Every row comes from one small tree of marks. The marks that hang from a mark follow it in brackets, in the order of their numbers. Every link used is in the known rows. Which tree was each row made from?
Known rows:
J943[J22[J984]]: [-1.601  0.253 -0.564 -0.268  0.743 -2.206  0.494 -0.011 -0.035 -0.192
  0.041 -0.754 -0.047 -0.321 -0.075 -1.100  0.057  1.291 -0.507  1.342
 -0.411  0.656  1.414  0.030]
J960[J751[J115[J588]] J984[J492]]: [-0.868 -0.028  0.167 -0.041  0.031 -0.477  0.260  1.094  0.873 -0.014
 -0.850 -0.379  0.475 -1.347  0.515 -2.121 -0.472 -4.647 -0.076  0.927
 -0.227 -0.201 -0.048  0.485]
J943[J22[J751[J115 J492 J960]]]: [-1.432  0.169 -0.244 -0.433  0.914 -3.282  0.363 -0.286 -1.191 -0.731
  0.206 -0.355  0.604  0.258 -0.273 -0.885  0.526 -3.037 -0.628  0.172
 -0.868  0.928  0.431  0.908]
J588[J115[J751[J960[J984]]]]: [ 1.191  0.420 -0.511 -1.183 -0.633  0.980 -0.225  0.996  0.811 -0.007
 -0.780 -1.104 -2.652  0.887 -0.034 -1.141  0.527 -2.127  0.349  0.037
 -0.614  0.035 -0.411  0.436]
J960[J751[J115] J984[J492]]: [-1.109 -0.178  0.172 -0.663 -0.331 -1.311 -0.046  1.411  0.042 -0.060
 -0.889 -0.057 -0.607 -1.798  0.394 -3.387 -0.344 -3.555  0.353  0.915
 -0.642 -0.326 -0.240  0.234]
J22[J751[J115] J984[J492 J960]]: [ 0.342  0.738 -0.617 -1.466  0.779 -1.373 -0.179 -1.449  1.418 -0.852
 -0.234  0.140 -1.844 -0.616  1.597  1.931  0.130 -6.336 -0.605  3.152
 -2.006 -0.943  0.525  0.122]
J751[J115 J492 J984]: [-1.737  0.152  0.569  0.513 -0.410 -0.888  0.542 -0.564 -3.004 -0.138
  1.135 -0.226 -1.554 -0.633 -0.584  0.726 -0.001 -4.092 -0.310  0.313
 -0.516  0.458 -1.033  0.554]
J984[J492]: [-0.453 -0.018 -0.288 -0.862 -0.132 -1.569 -0.160 -0.335  0.745  0.250
 -0.155  0.286  0.342 -0.940 -0.275  0.175  0.254 -2.096  0.026  0.690
 -0.075 -0.586  0.377  0.099]
J751[J115[J588] J492 J960]: [ 0.167  0.223  0.284  1.224  0.497  0.560  1.075 -0.713  1.085 -0.297
  0.525 -0.177  0.753  0.876  0.384  2.962  0.308 -5.537 -0.571 -0.111
 -0.636  0.804 -0.729  1.303]
J22[J751]: [ 0.371  0.314 -0.167 -0.867  0.630 -0.490 -0.402 -0.476  0.475 -0.582
 -0.152  0.280  0.292  0.352  0.200 -0.938  0.086 -1.917 -0.013 -0.053
 -0.208 -0.220  0.172  0.146]
J115[J751]: [-0.695  0.384 -0.028 -0.520 -0.143  1.431 -0.282 -0.538  0.126  0.240
 -0.143 -0.936 -1.526  0.182  0.297 -0.067  0.109 -0.991 -0.226  0.455
  0.660 -0.660 -0.347 -0.265]
J943[J22]: [-1.537 -0.122 -0.304 -0.020  0.338 -2.558  0.234  0.293 -1.582 -0.052
  0.011 -0.697  0.855 -0.211 -0.587 -1.055  0.153  1.169 -0.591  0.283
 -0.003  0.683  0.903  0.141]
J984[J960]: [ 0.621  0.267 -0.283  0.148 -0.254  0.122 -0.193 -0.212 -0.852 -0.351
 -0.110 -0.221  0.193  0.113  1.294  0.995  0.156 -0.260 -0.456  1.096
 -0.934 -0.330 -0.685 -0.167]
J960[J751[J115 J984]]: [-0.330 -0.076  0.468  0.109 -0.880  0.285  0.115  0.935 -2.829 -0.492
  0.225 -0.529 -1.693 -1.100 -0.355 -1.890 -0.018 -3.222  0.069  0.399
 -0.282  0.468 -0.468 -0.165]
J984[J492 J960[J751]]: [-0.242  0.192 -0.549 -0.834 -0.709 -1.231 -0.548  0.177 -0.573 -0.467
 -0.744  0.191  0.241 -1.258  1.149 -1.694  0.547 -2.855 -0.019  1.679
 -0.835 -0.574 -0.462 -0.192]
J115[J984[J492]]: [ 0.417  0.475 -0.443 -0.318 -0.784  0.121 -0.379 -0.663  0.613  0.347
  0.297 -0.092 -1.143 -0.328 -0.222  0.403 -0.079 -2.083  0.154  1.007
  0.932 -1.198 -0.088  0.304]
J984[J492 J960]: [ 0.162  0.245 -0.569 -0.751 -0.370 -1.438 -0.356 -0.570 -0.140 -0.122
 -0.288  0.060  0.532 -0.810  0.997  1.228  0.415 -2.326 -0.421  1.760
 -1.004 -0.921 -0.285 -0.075]
J115[J588 J751[J492 J960[J984]]]: [-0.111  0.987 -0.154  0.516  0.661  2.433  0.663 -0.559  2.756  0.212
 -0.017 -1.289  1.689  1.110  0.993 -0.251  0.106 -2.363 -0.410 -0.015
  0.628 -0.187 -0.951  0.844]
J943[J22[J751[J492]]]: [-2.578  0.239 -0.413 -0.595  0.986 -3.558 -0.015 -0.430 -1.326 -0.557
 -0.010 -0.076  1.112  0.089 -0.346 -2.600  0.363 -0.852 -0.479  0.071
 -0.074  0.749  0.577  0.607]
J984[J960[J751[J115 J492]]]: [-1.305  0.130  0.018  0.398 -0.486 -0.393 -0.158  0.091 -2.170 -0.770
 -0.406  0.217 -1.154 -0.422  1.462 -1.032  0.300 -3.367 -0.247  1.166
 -1.058  0.338 -1.369  0.170]
J943[J22[J751 J984[J492]]]: [-1.549  0.492 -0.880 -1.519  1.188 -3.561  0.078 -0.614  0.803 -0.492
 -0.164 -0.349  0.410 -0.647 -0.107 -1.731  0.282 -1.546 -0.480  1.777
 -0.626  0.048  1.811  0.216]
J943[J22[J751[J115 J492 J960 J984]]]: [-0.999  0.354 -0.157 -0.446  0.593 -3.056  0.460 -0.202 -2.320 -0.745
  0.754 -0.798  0.709 -0.027 -0.689 -1.178  0.515 -2.920 -0.644  0.231
 -0.956  0.906  0.295  0.773]
J751[J960 J984[J492]]: [ 2.422  0.448 -0.255 -0.829 -0.649 -0.262  0.419  0.287  0.148 -0.045
  0.930 -0.700  1.329 -0.750 -0.687 -0.067  0.654 -1.694  0.243  0.240
 -0.805 -0.331 -0.044  0.112]
J984[J492 J960[J751[J115[J588]]]]: [-0.279  0.120 -0.292 -0.143 -0.500 -0.753 -0.146 -0.141 -0.613 -0.474
 -0.631 -0.188  0.016 -1.024  1.218  1.008  0.302 -5.783 -0.671  2.053
 -0.880 -0.458 -0.354  0.138]
J984[J960[J751[J115[J588] J492]]]: [-1.140  0.251  0.007  0.917 -0.199  0.223  0.083 -0.169 -1.487 -0.745
 -0.365 -0.037 -0.222 -0.068  1.553 -0.110  0.191 -4.184 -0.587  1.191
 -0.756  0.428 -1.209  0.381]

Which tree is each row?
[ 0.636  1.297 -0.745  0.180 -0.622  2.870 -0.318 -1.839  1.358  0.393
  0.103 -1.695 -0.792  0.651  1.266  3.106 -0.027 -4.814 -1.103  2.370
  1.471 -1.964 -0.695  0.303]
J115[J588 J751 J984[J492 J960]]
[-1.932  0.132  0.253  0.592 -0.737  0.272 -0.119  0.117 -1.588 -0.419
 -0.089  0.318 -2.598 -0.430  0.205 -2.421 -0.007 -4.195  0.348  0.425
  0.521  0.352 -1.134  0.595]
J960[J751[J115[J984] J492]]
[-0.818  0.716 -0.544 -0.095  0.160  0.319  0.097 -0.221  0.638 -0.769
 -0.368  0.227 -1.113 -0.357  1.811 -2.289  0.211 -0.842  0.167  2.011
 -1.040  0.222 -0.401 -0.111]
J22[J984[J960[J751[J492]]]]
[-0.913  0.313 -0.362 -0.789  0.516 -2.815  0.016  0.019 -2.299 -0.513
  0.461 -0.939  1.110 -0.229 -0.815 -1.999  0.215 -0.252 -0.634  0.302
 -0.207  0.490  0.912  0.127]
J943[J22[J751[J984]]]
[-0.373  0.146 -0.060 -0.715 -0.909 -0.563 -0.189  0.862 -1.515 -0.318
  0.003 -0.200 -0.052 -1.519 -0.507 -3.796  0.325 -1.907  0.490  0.408
  0.157  0.010 -0.150 -0.258]
J960[J751[J984[J492]]]
[ 1.068  0.474 -0.960 -0.849 -1.388 -0.372 -0.729  0.056 -0.589 -0.116
 -0.483 -0.254 -3.383  0.428  0.025  0.841  0.484 -3.774  0.103  1.395
 -0.328 -0.592 -0.362  0.547]
J588[J115[J984[J492 J960]]]
[ 0.328  1.120 -0.066  0.559  0.074  2.770  0.742 -1.015  0.733  0.064
  0.859 -1.645  1.180  0.937  0.183  0.650  0.439 -3.190 -0.565  0.005
  0.807 -0.019 -0.951  0.596]
J115[J588 J751[J492 J960 J984]]
[ 1.424  0.757 -0.193  0.334  0.346  3.230  0.504 -0.705  2.476  0.128
  0.077 -1.621  0.992  1.272  0.630  2.033  0.283 -2.578 -0.690  0.171
  0.725 -0.336 -0.197  0.325]
J115[J588 J751[J960]]
[ 0.488  0.833 -0.684 -0.658 -1.167  1.569 -0.424 -0.102  0.240 -0.034
 -0.201 -0.766 -4.202  1.431 -0.215 -0.698  0.738 -3.684  0.481  0.215
  0.471 -0.115 -1.061  0.893]
J588[J115[J751[J492 J960] J984]]
[ 0.876  0.435 -0.938 -0.885 -1.605 -0.203 -0.863  0.537 -0.897 -0.354
 -0.781 -0.160 -3.528  0.145  0.136 -0.999  0.554 -4.147  0.348  1.350
 -0.206 -0.358 -0.481  0.493]
J588[J115[J984[J492 J960[J751]]]]
[-1.873  0.564 -0.489 -0.534  0.521 -3.293  0.006 -0.442 -2.937 -0.764
  0.503 -0.611  1.342 -0.149 -0.110 -2.392  0.445 -0.943 -0.747  0.696
 -0.591  0.584  0.069  0.385]
J943[J22[J751[J492 J984[J960]]]]
[-1.081  1.228 -0.273  0.999 -0.137  3.340  0.054 -1.825  1.195  0.416
  0.450 -1.189 -1.028  1.328  0.544  1.086 -0.190 -3.597 -0.607  0.706
  2.445 -0.869 -1.067  0.793]
J115[J588 J751[J492] J984]
[ 1.378  0.909 -0.704  0.706 -0.458  1.456 -0.055 -1.316  1.255  0.123
  0.241 -0.771  0.809  0.460  0.996  3.229 -0.136 -3.820 -0.870  1.905
  0.838 -1.315 -0.324  0.568]
J115[J588 J984[J492 J960]]
[ 0.994  0.729  0.141  0.096  0.610  0.177  0.605 -0.891 -0.090 -0.841
  0.955 -0.425  0.914  0.683 -0.042  1.127  0.331 -6.171 -0.493 -0.087
 -0.767  0.414 -0.596  1.028]
J22[J751[J115[J588] J492 J960 J984]]
[-1.106  0.128 -0.079 -0.573  0.461 -2.973  0.153 -0.095 -2.939 -0.547
  0.540 -1.046  0.062 -0.371 -0.878 -0.477  0.072 -2.414 -0.936  0.599
 -0.582  0.497  0.861  0.278]
J943[J22[J751[J115 J984]]]
[ 1.571 -0.024  0.140 -0.371 -0.003 -0.693  0.560  0.680  1.420  0.060
 -0.009 -0.497  0.037 -0.596  0.320  1.224 -0.033 -3.656 -0.048  0.602
 -1.610 -0.362 -0.181  0.603]
J751[J115 J960[J984[J492]]]
[-2.184  0.781 -0.873 -0.706  1.216 -3.107  0.126 -0.868 -0.353 -0.896
 -0.063 -0.243  0.375  0.055  0.977 -2.079  0.356 -0.904 -0.685  1.834
 -1.077  0.548  0.658  0.386]
J943[J22[J751[J492] J984[J960]]]
[ 0.690  0.464 -0.099 -1.148 -0.099 -1.431 -0.311 -0.826 -1.859 -0.712
  0.465 -0.373 -0.721 -0.716  0.298  1.564  0.170 -6.005 -0.692  1.579
 -1.397 -0.803 -0.241  0.104]
J22[J751[J115 J984[J492 J960]]]
[-1.179  0.419 -0.754 -0.163  0.610 -2.167  0.365 -0.149 -0.660 -0.436
 -0.042 -0.912  0.077 -0.256  0.746 -0.450  0.149  1.180 -0.804  2.064
 -1.010  0.439  0.990 -0.084]
J943[J22[J984[J960]]]
[-0.097  0.152  0.348  0.425  0.326 -0.534  0.795  0.381  0.667 -0.150
  0.233 -0.011  0.068  0.045  0.626 -0.237  0.029 -3.195  0.125 -0.091
 -1.410  0.473 -1.177  1.091]
J751[J115 J492 J960[J984]]
[-0.176  0.584 -0.578 -0.253  0.204  0.019  0.272 -0.552  1.595 -0.524
 -0.474 -0.240 -0.914 -0.867  1.627  0.884  0.098 -4.590 -0.486  2.987
 -1.199 -0.383  0.384 -0.004]
J22[J984[J492 J960[J751[J115[J588]]]]]
[ 2.132  0.515 -0.218 -0.897  0.073  0.006 -0.202 -0.731  1.077 -0.551
  0.308 -0.134 -1.092  0.359  0.173  1.497  0.233 -5.916 -0.071  0.701
 -0.626 -0.778 -0.070  0.665]
J22[J751[J115[J984[J492]] J960]]
[-0.986  0.315 -0.559 -0.758  0.261 -3.114 -0.274 -0.709 -1.905 -0.495
  0.074 -0.731 -0.539 -0.268  0.086  0.552  0.152 -3.888 -1.066  1.716
 -0.533 -0.343  0.631  0.477]
J943[J22[J751[J115[J984[J492 J960]]]]]
[ 1.856  0.448 -0.083 -0.615  0.969 -0.209  0.351 -0.208  2.434 -0.471
 -0.086 -0.431  1.493  0.328  0.584  1.338 -0.059 -5.788 -0.474  0.443
 -1.069 -0.433  0.215  0.879]
J22[J751[J115[J588] J960[J984[J492]]]]
[-0.364  0.062  0.255  0.162 -0.620  0.097  0.314  0.395 -1.524 -0.299
  0.143 -0.707 -0.354 -1.238 -0.438 -0.481  0.019 -5.598 -0.331  0.819
  0.046  0.146 -0.010  0.170]
J960[J751[J115[J588] J984[J492]]]
[-1.407  0.921 -0.112 -0.234 -0.587  0.964 -0.148 -0.968 -2.126 -0.058
  0.558 -1.097 -1.202 -0.085  0.683 -0.922  0.377 -1.777 -0.373  1.059
  0.094 -0.536 -1.554 -0.095]
J115[J751[J492 J984[J960]]]
[ 2.172  0.173  0.284  0.890  0.512  1.356  1.039  0.539  2.013 -0.043
  0.142 -1.069  1.278  0.569  0.656  2.706 -0.344 -3.477 -0.610  0.178
 -1.099  0.151 -0.211  0.838]
J751[J115[J588] J960[J984]]
[-0.555  0.646 -0.126 -0.342 -0.010  1.271  0.089 -0.651  0.868 -0.002
  0.110 -0.597 -0.676  0.593  0.511 -1.062  0.641 -1.703  0.134 -0.042
  0.220 -0.143 -1.072  0.358]
J115[J751[J492 J960]]
[ 0.705  0.491 -0.344 -0.619 -0.810 -0.905 -0.102 -0.282 -1.920 -0.128
  0.630 -0.635  0.518 -1.116  0.160  0.496  0.327 -1.748 -0.372  1.523
 -0.894 -0.776 -0.438 -0.275]
J751[J984[J492 J960]]
[ 1.608  0.986 -0.286 -0.243 -0.159  2.432  0.539 -0.809  1.459  0.262
  0.680 -2.013  1.309  0.297 -0.064  1.857  0.425 -3.895 -0.699  0.679
  0.622 -0.768 -0.110  0.232]
J115[J588 J751[J960 J984[J492]]]
[-1.017  0.609  0.075  1.712 -0.148  1.037  0.415 -1.533 -0.760 -0.161
  0.577 -0.311 -1.277  0.788  0.993  3.552 -0.265 -5.880 -1.017  1.325
  0.236 -0.159 -1.326  1.136]
J751[J115[J588 J984[J960]] J492]
[-0.586  0.600 -0.132 -1.083 -0.676  0.628 -0.226 -0.633 -0.815  0.395
  0.445 -1.304 -1.243 -0.806 -0.405 -0.396  0.260 -2.257 -0.227  0.978
  0.548 -1.074 -0.292 -0.354]
J115[J751[J984[J492]]]
[ 0.512  0.423  0.145  0.775 -0.419  0.669  0.487 -0.647 -0.004 -0.199
  0.807 -0.020 -1.796  0.648  0.210  1.598  0.247 -4.515  0.069  0.261
 -0.302  0.139 -1.291  1.153]
J751[J115[J984] J492 J960]
[-0.044  0.521 -0.493 -1.025 -0.479  0.329 -0.149  0.639  0.631 -0.065
 -0.680 -0.679 -2.647  0.941  0.029 -2.002  0.679 -2.684  0.466 -0.174
 -0.513  0.291 -0.863  0.797]
J588[J115[J751[J492 J960[J984]]]]
